Every row comes from one small tree of marks. Brackets hold a mark, then the marks that hang from it, in alphabetical order. Every link used is in the known rows. Which tree was each row made from?
Known rows
(bodus daki lifug): | -1.413 |  2.136 |  1.201 |  2.435 | -1.294 | -0.902 | -0.598 | -0.221 |  1.467 |  0.227 |  1.915 | -0.071 |  1.190 | -3.395 | -0.817 | -1.159 |  0.234 |  0.944 |  1.906 | -0.656 |  4.894 | -1.381 |
(daki (bivet (lifug lodopob) zimepal) bodus): | -0.810 | -1.017 | -3.301 |  3.147 |  0.510 |  1.865 | -0.021 |  3.670 | -0.519 | -0.374 |  2.009 | -0.573 |  2.764 | -2.137 | -1.650 | -2.184 |  2.839 | -2.965 |  1.255 |  1.103 |  0.710 |  3.081 |
(bodus (daki (bivet (lifug lodopob))) zimepal): | -1.362 |  0.980 | -1.265 |  3.397 |  0.848 |  1.296 |  1.879 |  2.297 | -1.143 | -1.179 |  3.762 |  0.914 |  2.305 | -1.717 | -0.973 | -2.510 |  3.036 | -0.175 |  0.660 |  0.138 |  2.869 | -0.626 |
(zimepal (bivet daki lifug)): |  0.435 |  0.226 | -0.526 |  0.997 | -1.629 |  0.488 | -0.701 | -1.683 | -1.382 |  2.773 |  2.374 |  0.582 |  0.828 | -1.034 | -0.106 | -2.006 |  3.215 | -2.947 | -0.104 | -0.398 |  2.140 |  1.836 |
(zimepal (bivet lifug)): |  1.065 |  0.194 | -2.671 |  0.737 | -2.370 | -0.165 | -0.360 | -1.221 | -0.994 |  2.475 |  2.858 |  0.625 |  1.711 | -0.599 | -0.918 | -2.403 |  1.849 | -2.369 |  0.218 |  0.091 |  1.183 |  2.238 |
(bodus (daki (bivet zimepal)) (lifug lodopob)): | -2.076 |  0.816 | -1.481 |  2.718 | -0.536 |  0.406 |  0.630 |  1.834 | -0.034 | -0.966 |  1.806 | -1.004 |  1.935 | -4.364 | -1.641 | -1.842 |  2.200 | -0.466 |  0.624 | -0.290 |  4.274 | -0.152 |
(bivet (daki bodus) (lifug lodopob) zimepal): | -1.573 | -0.131 |  0.510 |  2.955 |  1.683 |  3.574 | -0.648 |  2.063 |  0.196 |  2.246 |  0.160 |  0.397 |  1.297 | -1.103 | -0.413 | -1.769 |  3.220 | -2.333 |  0.630 |  1.198 |  3.740 |  2.268 |
(bivet (daki bodus) (lifug lodopob)): | -0.882 |  0.139 |  0.962 |  3.054 |  1.398 |  1.787 | -2.056 |  1.662 |  0.752 |  2.055 |  1.107 |  0.336 |  1.536 | -0.657 | -0.819 | -0.910 |  2.935 | -2.528 |  1.875 |  1.383 |  3.021 |  0.963 |
(lodopob lifug): |  0.138 |  1.775 | -1.650 |  0.594 | -1.487 |  0.349 | -0.722 | -2.391 |  0.051 |  0.689 |  1.061 | -0.881 |  0.537 | -1.801 | -0.540 | -1.970 | -0.895 | -0.424 |  1.245 |  0.297 |  2.560 | -0.525 |
(bodus daki (lifug bivet lodopob) zimepal): | -2.086 |  2.246 | -1.018 |  3.774 | -0.076 |  2.692 |  0.976 |  1.804 |  0.961 | -0.605 |  3.195 |  0.424 |  3.066 | -2.964 | -1.843 | -2.000 |  3.060 |  0.834 |  1.204 |  0.439 |  6.267 | -1.247 |
(fekob (lifug (bivet daki zimepal) lodopob)): | -0.290 |  1.992 | -2.602 |  1.659 |  1.433 |  5.671 | -0.664 | -0.539 | -1.352 |  2.053 |  1.681 |  0.230 |  1.360 | -2.041 | -0.908 | -2.152 |  4.302 | -2.477 | -0.901 |  0.176 |  2.198 |  1.539 |
(zimepal (bivet (daki bodus) (lifug lodopob))): |  0.174 | -0.621 | -0.412 |  2.800 | -0.793 |  1.316 | -1.621 |  1.355 | -0.091 |  2.576 |  2.059 |  0.166 |  2.208 |  0.225 | -1.026 | -1.176 |  3.727 | -3.270 |  1.473 |  1.014 |  2.952 |  2.067 |
(bodus (lifug bivet) zimepal): | -1.472 |  1.237 | -2.546 |  2.240 | -1.196 |  2.441 |  0.910 |  0.048 | -0.390 | -1.424 |  2.941 |  0.254 |  2.453 | -3.262 | -1.703 | -2.951 |  2.084 | -0.001 |  0.733 | -0.064 |  2.539 |  0.632 |
(zimepal (bivet daki)): |  0.200 | -0.111 |  0.763 |  0.378 | -1.971 |  0.186 | -0.410 | -1.006 | -1.761 |  2.229 |  1.970 | -0.428 |  1.041 | -0.374 | -0.063 | -1.638 |  2.497 | -0.912 |  0.673 | -0.187 |  1.656 |  0.032 |
(lodopob (lifug bivet)): |  0.694 |  2.378 | -3.653 |  0.796 | -1.329 |  1.600 | -0.762 | -2.779 |  0.280 |  0.774 |  2.556 | -0.965 |  0.839 | -2.952 | -0.509 | -2.040 |  1.006 | -1.692 |  1.074 |  0.233 |  3.105 |  0.298 |
(varir (lodopob lifug)): | -0.343 |  0.314 | -2.108 | -0.124 |  0.150 | -0.147 | -1.433 | -0.809 | -1.523 |  2.544 |  0.343 | -0.903 |  0.794 | -0.820 | -0.988 | -3.442 | -1.732 | -0.943 |  1.341 |  1.228 |  1.905 | -0.534 |
(daki (bivet zimepal)): | -0.706 | -0.572 | -2.386 |  0.316 | -0.821 |  0.624 |  1.350 |  0.742 | -2.456 | -0.618 |  1.984 | -1.109 |  1.258 | -2.929 | -0.620 | -2.528 |  1.576 | -0.469 |  0.282 | -0.168 | -0.615 |  0.965 |
(fekob (lifug bivet lodopob)): |  1.066 |  2.060 | -4.159 |  1.523 |  0.515 |  3.758 | -1.411 | -0.250 | -0.431 |  1.913 |  2.764 |  0.166 |  2.257 | -1.496 | -1.901 | -1.701 |  2.828 | -2.148 |  0.139 |  0.744 |  0.835 |  0.755 |
(lodopob (lifug (bivet zimepal))): |  0.076 |  2.376 | -3.940 |  0.553 | -1.137 |  2.785 |  0.349 | -2.458 | -0.118 |  0.980 |  1.883 | -0.993 |  0.813 | -3.226 | -0.250 | -2.704 |  1.134 | -1.651 |  0.231 |  0.065 |  3.804 |  1.271 |

Write each row's tree
| -0.390 |  0.799 |  0.590 |  2.427 |  0.478 |  2.087 | -1.358 |  0.885 |  0.590 |  1.046 |  2.737 | -0.737 |  1.394 | -1.949 |  0.199 | -0.603 |  3.500 | -1.375 |  2.671 |  0.408 |  2.551 |  0.479 | | (lifug (bivet (daki bodus)))
| -0.907 |  2.356 | -1.445 |  2.869 | -0.396 |  0.920 | -0.923 |  0.607 |  1.917 |  0.971 |  2.803 | -0.497 |  2.135 | -4.019 | -1.587 | -0.892 |  2.651 | -0.531 |  1.503 |  0.330 |  6.173 | -0.892 | | (bodus daki (lifug bivet lodopob))
| -0.708 |  1.009 | -0.593 |  0.584 |  0.404 |  3.300 |  0.582 | -0.668 | -1.335 |  1.888 |  1.851 | -0.402 |  0.514 | -2.908 |  0.627 | -2.088 |  3.652 | -0.897 | -0.147 | -0.262 |  2.934 |  0.990 | | (lifug (bivet daki zimepal))
| -1.267 | -1.093 | -2.760 |  4.178 |  0.547 |  1.895 |  0.548 |  4.267 | -0.605 | -1.891 |  3.234 |  0.159 |  3.541 | -0.874 | -1.993 | -2.329 |  2.934 | -2.026 |  2.051 |  1.353 |  0.177 |  1.613 | | (daki (bivet (lifug lodopob)) (bodus zimepal))
| -1.197 |  0.358 | -0.401 |  0.837 |  1.253 |  3.244 |  0.071 | -0.183 | -1.321 |  2.896 | -0.072 |  0.596 |  0.504 | -1.765 | -0.181 | -2.471 |  3.119 | -2.129 | -1.227 |  0.917 |  3.450 |  1.642 | | (bivet daki (lifug lodopob) zimepal)
|  0.416 | -0.225 | -1.239 |  1.109 | -0.986 |  1.029 | -1.057 | -0.738 | -1.270 |  3.262 |  1.985 |  0.284 |  1.365 | -0.346 | -0.762 | -1.730 |  3.698 | -2.978 | -0.315 |  0.586 |  2.624 |  1.303 | | (zimepal (bivet daki (lifug lodopob)))
|  0.031 |  0.558 | -3.339 |  0.204 |  0.394 |  3.194 |  0.556 |  0.890 | -0.566 |  2.410 |  1.656 | -0.739 |  2.224 | -2.002 | -1.067 | -2.010 |  2.673 | -0.683 | -0.103 |  1.785 |  2.764 |  0.745 | | (lifug (bivet zimepal) lodopob)
| -0.034 |  0.804 | -3.788 |  0.145 |  0.261 |  0.921 | -1.609 | -1.072 | -1.146 |  2.665 |  1.634 | -1.100 |  1.101 | -1.841 | -0.956 | -3.404 |  0.030 | -2.082 |  1.219 |  1.202 |  2.523 |  0.370 | | (varir (lodopob (lifug bivet)))
|  0.141 |  2.444 | -1.538 |  1.792 |  0.561 |  3.697 | -1.579 | -2.010 | -0.954 |  1.356 |  2.873 |  0.291 |  0.791 | -2.252 | -0.360 | -1.695 |  3.540 | -2.358 |  0.060 | -0.918 |  1.032 |  1.067 | | (fekob (lifug (bivet daki)))
| -0.750 | -0.620 |  0.431 |  2.955 | -1.893 |  0.760 | -1.984 |  1.632 |  0.345 |  1.380 |  1.450 | -1.080 |  2.474 | -0.754 | -1.687 | -1.067 |  2.767 | -1.895 |  2.144 |  0.703 |  3.262 |  0.896 | | (zimepal (bivet (daki (bodus (lifug lodopob)))))
| -1.165 | -0.204 | -2.443 |  1.970 | -2.414 |  1.547 |  0.983 |  1.496 | -1.060 | -0.212 |  1.808 |  0.014 |  3.432 | -0.689 | -2.789 | -2.973 |  1.579 |  0.029 |  0.245 |  1.006 |  2.677 |  0.217 | | (bodus (lifug lodopob) (zimepal bivet))
| -1.565 |  0.434 | -1.782 |  1.723 |  1.524 |  3.022 | -1.395 |  0.714 | -0.968 |  2.286 |  0.865 | -1.150 |  1.067 | -1.742 | -0.339 | -3.282 |  1.306 | -2.606 |  1.761 |  1.018 |  3.909 |  1.697 | | (varir (lodopob (lifug (bivet (daki bodus) zimepal))))
| -1.874 | -0.085 |  2.613 |  2.103 |  0.706 |  2.373 |  0.074 |  1.776 | -0.396 |  1.051 |  0.201 | -0.460 |  1.042 | -1.024 |  0.429 | -1.478 |  1.691 |  0.173 |  1.831 |  0.311 |  2.583 |  0.816 | | (bivet (daki bodus) zimepal)
| -0.364 |  0.304 | -2.541 |  0.541 |  0.502 |  2.384 |  0.506 |  0.294 | -0.692 |  2.826 |  0.506 |  0.746 |  1.487 | -1.374 | -1.033 | -2.732 |  1.502 | -1.459 | -1.001 |  1.492 |  2.383 |  1.892 | | (bivet (lifug lodopob) zimepal)
|  0.063 |  0.700 | -0.893 |  0.803 |  0.888 |  2.485 | -1.153 |  0.215 | -0.300 |  2.472 |  1.957 | -0.804 |  1.358 | -1.944 | -0.519 | -1.047 |  4.087 | -1.242 |  0.686 |  1.328 |  3.022 | -0.754 | | (lifug (bivet daki) lodopob)
|  1.184 | -0.244 | -3.285 |  0.840 | -1.885 |  0.590 | -0.642 | -0.145 | -0.777 |  2.956 |  2.331 |  0.397 |  2.287 |  0.018 | -1.656 | -2.048 |  2.187 | -2.480 | -0.017 |  1.163 |  1.898 |  1.732 | | (zimepal (bivet (lifug lodopob)))
| -0.519 |  0.725 | -1.302 |  0.491 |  1.150 |  3.936 |  0.257 |  0.580 | -0.784 |  2.582 |  1.260 | -0.726 |  1.335 | -2.365 | -0.243 | -1.728 |  4.333 | -1.055 | -0.233 |  1.251 |  3.677 |  0.416 | | (lifug (bivet daki zimepal) lodopob)
| -0.866 |  1.178 | -1.185 |  2.276 | -0.073 |  0.295 |  1.387 |  0.456 | -0.790 | -0.020 |  3.098 |  0.466 |  1.010 | -3.475 |  0.137 | -2.319 |  2.544 | -1.086 |  0.301 | -1.058 |  2.964 |  1.247 | | (bodus (daki (bivet lifug zimepal)))
|  0.330 |  2.400 | -3.597 |  1.212 | -0.002 |  4.473 | -0.208 | -1.223 | -1.128 |  1.257 |  2.635 |  0.560 |  1.591 | -2.171 | -0.849 | -2.660 |  2.385 | -1.754 | -0.507 | -0.647 |  0.853 |  2.416 | | (fekob (lifug (bivet zimepal)))
| -0.429 | -0.658 | -4.290 |  0.925 | -0.051 |  1.402 |  0.757 |  1.031 | -2.043 |  0.516 |  1.836 | -0.302 |  1.601 | -2.941 | -1.425 | -2.830 |  2.905 | -2.724 | -0.766 |  0.609 |  0.428 |  2.292 | | (daki (bivet (lifug lodopob) zimepal))
| -1.588 |  1.309 | -0.651 |  3.466 |  0.273 |  0.611 |  2.062 |  1.557 | -1.225 | -1.894 |  4.078 |  1.114 |  1.823 | -2.354 | -0.385 | -2.670 |  2.787 |  0.093 |  0.827 | -0.803 |  2.348 | -0.192 | | (bodus (daki (bivet lifug)) zimepal)
| -0.442 | -0.275 | -3.695 |  0.848 | -0.577 |  0.918 |  1.082 |  0.083 | -2.147 | -0.232 |  2.263 | -0.128 |  0.978 | -3.258 | -0.651 | -3.034 |  2.434 | -2.490 | -0.590 | -0.457 | -0.171 |  2.890 | | (daki (bivet lifug zimepal))
| -1.777 |  1.067 | -0.313 |  3.566 | -1.848 |  1.168 |  1.274 |  1.973 |  0.063 | -0.343 |  2.706 |  0.459 |  3.342 | -0.966 | -2.117 | -2.396 |  2.097 |  1.096 |  0.849 |  0.371 |  5.567 | -0.952 | | (bodus daki (lifug lodopob) (zimepal bivet))
| -2.383 |  0.333 |  0.387 |  3.897 | -0.819 |  1.240 |  0.202 |  2.755 |  0.831 | -1.790 |  1.622 |  0.186 |  3.077 | -1.189 | -1.866 | -2.250 |  0.141 |  0.816 |  2.922 |  0.756 |  2.063 |  0.417 | | (daki (bodus lifug zimepal))
| -2.042 |  0.896 | -1.388 |  2.707 |  0.186 |  3.721 |  0.204 |  0.780 | -0.535 | -0.456 |  1.991 |  0.049 |  2.315 | -2.984 | -1.799 | -2.284 |  3.934 | -0.768 |  0.293 |  0.748 |  3.953 | -0.222 | | (bodus (lifug (bivet daki) lodopob) zimepal)
| -0.960 |  0.878 | -3.751 |  1.173 | -0.801 |  2.733 | -0.166 |  0.338 |  0.253 |  1.129 |  1.343 | -0.663 |  2.240 | -3.731 | -2.053 | -2.238 |  2.480 | -1.447 | -0.123 |  0.871 |  3.816 |  1.449 | | (bodus (lifug (bivet zimepal) lodopob))
| -0.878 |  2.743 | -0.711 |  2.827 | -1.152 |  0.269 | -0.680 | -0.674 |  1.680 |  0.333 |  3.359 | -0.036 |  1.491 | -4.588 | -0.782 | -1.256 |  2.197 | -0.259 |  1.745 | -0.960 |  5.540 | -0.265 | | (bodus daki (lifug bivet))
| -0.914 |  0.419 |  1.555 |  3.058 |  0.828 |  1.175 | -1.638 |  0.521 |  0.613 |  1.368 |  1.416 |  0.573 |  0.795 | -1.390 |  0.016 | -1.062 |  2.467 | -2.397 |  2.013 |  0.228 |  2.417 |  1.549 | | (bivet (daki bodus) lifug)
| -0.068 |  0.028 | -2.116 |  1.520 | -1.781 |  1.464 |  1.721 |  0.152 | -1.865 |  0.703 |  3.005 |  1.397 |  2.420 |  0.409 | -1.060 | -3.243 |  1.855 | -0.724 | -0.076 |  0.269 |  1.282 |  1.690 | | (bodus (zimepal (bivet lifug)))
| -1.836 |  1.476 |  0.276 |  3.418 | -2.602 |  0.602 |  1.555 |  0.873 | -0.145 | -0.878 |  3.246 |  0.704 |  2.601 | -1.520 | -1.329 | -2.502 |  1.450 |  1.210 |  1.216 | -0.879 |  4.943 | -0.474 | | (bodus daki lifug (zimepal bivet))
| -0.898 |  2.046 | -1.303 |  2.390 | -0.210 |  3.703 | -0.593 | -1.063 |  0.584 |  0.516 |  1.534 | -1.072 |  0.788 | -2.979 |  0.371 | -1.947 |  2.407 | -2.340 |  1.552 | -0.133 |  4.819 |  1.657 | | (lodopob (lifug (bivet (daki bodus) zimepal)))
|  0.530 |  1.858 | -4.460 |  1.290 |  0.862 |  5.011 | -0.267 |  0.076 | -1.010 |  2.015 |  2.033 |  0.211 |  2.225 | -1.686 | -1.651 | -2.451 |  2.907 | -1.934 | -0.639 |  0.640 |  1.491 |  1.770 | | (fekob (lifug (bivet zimepal) lodopob))
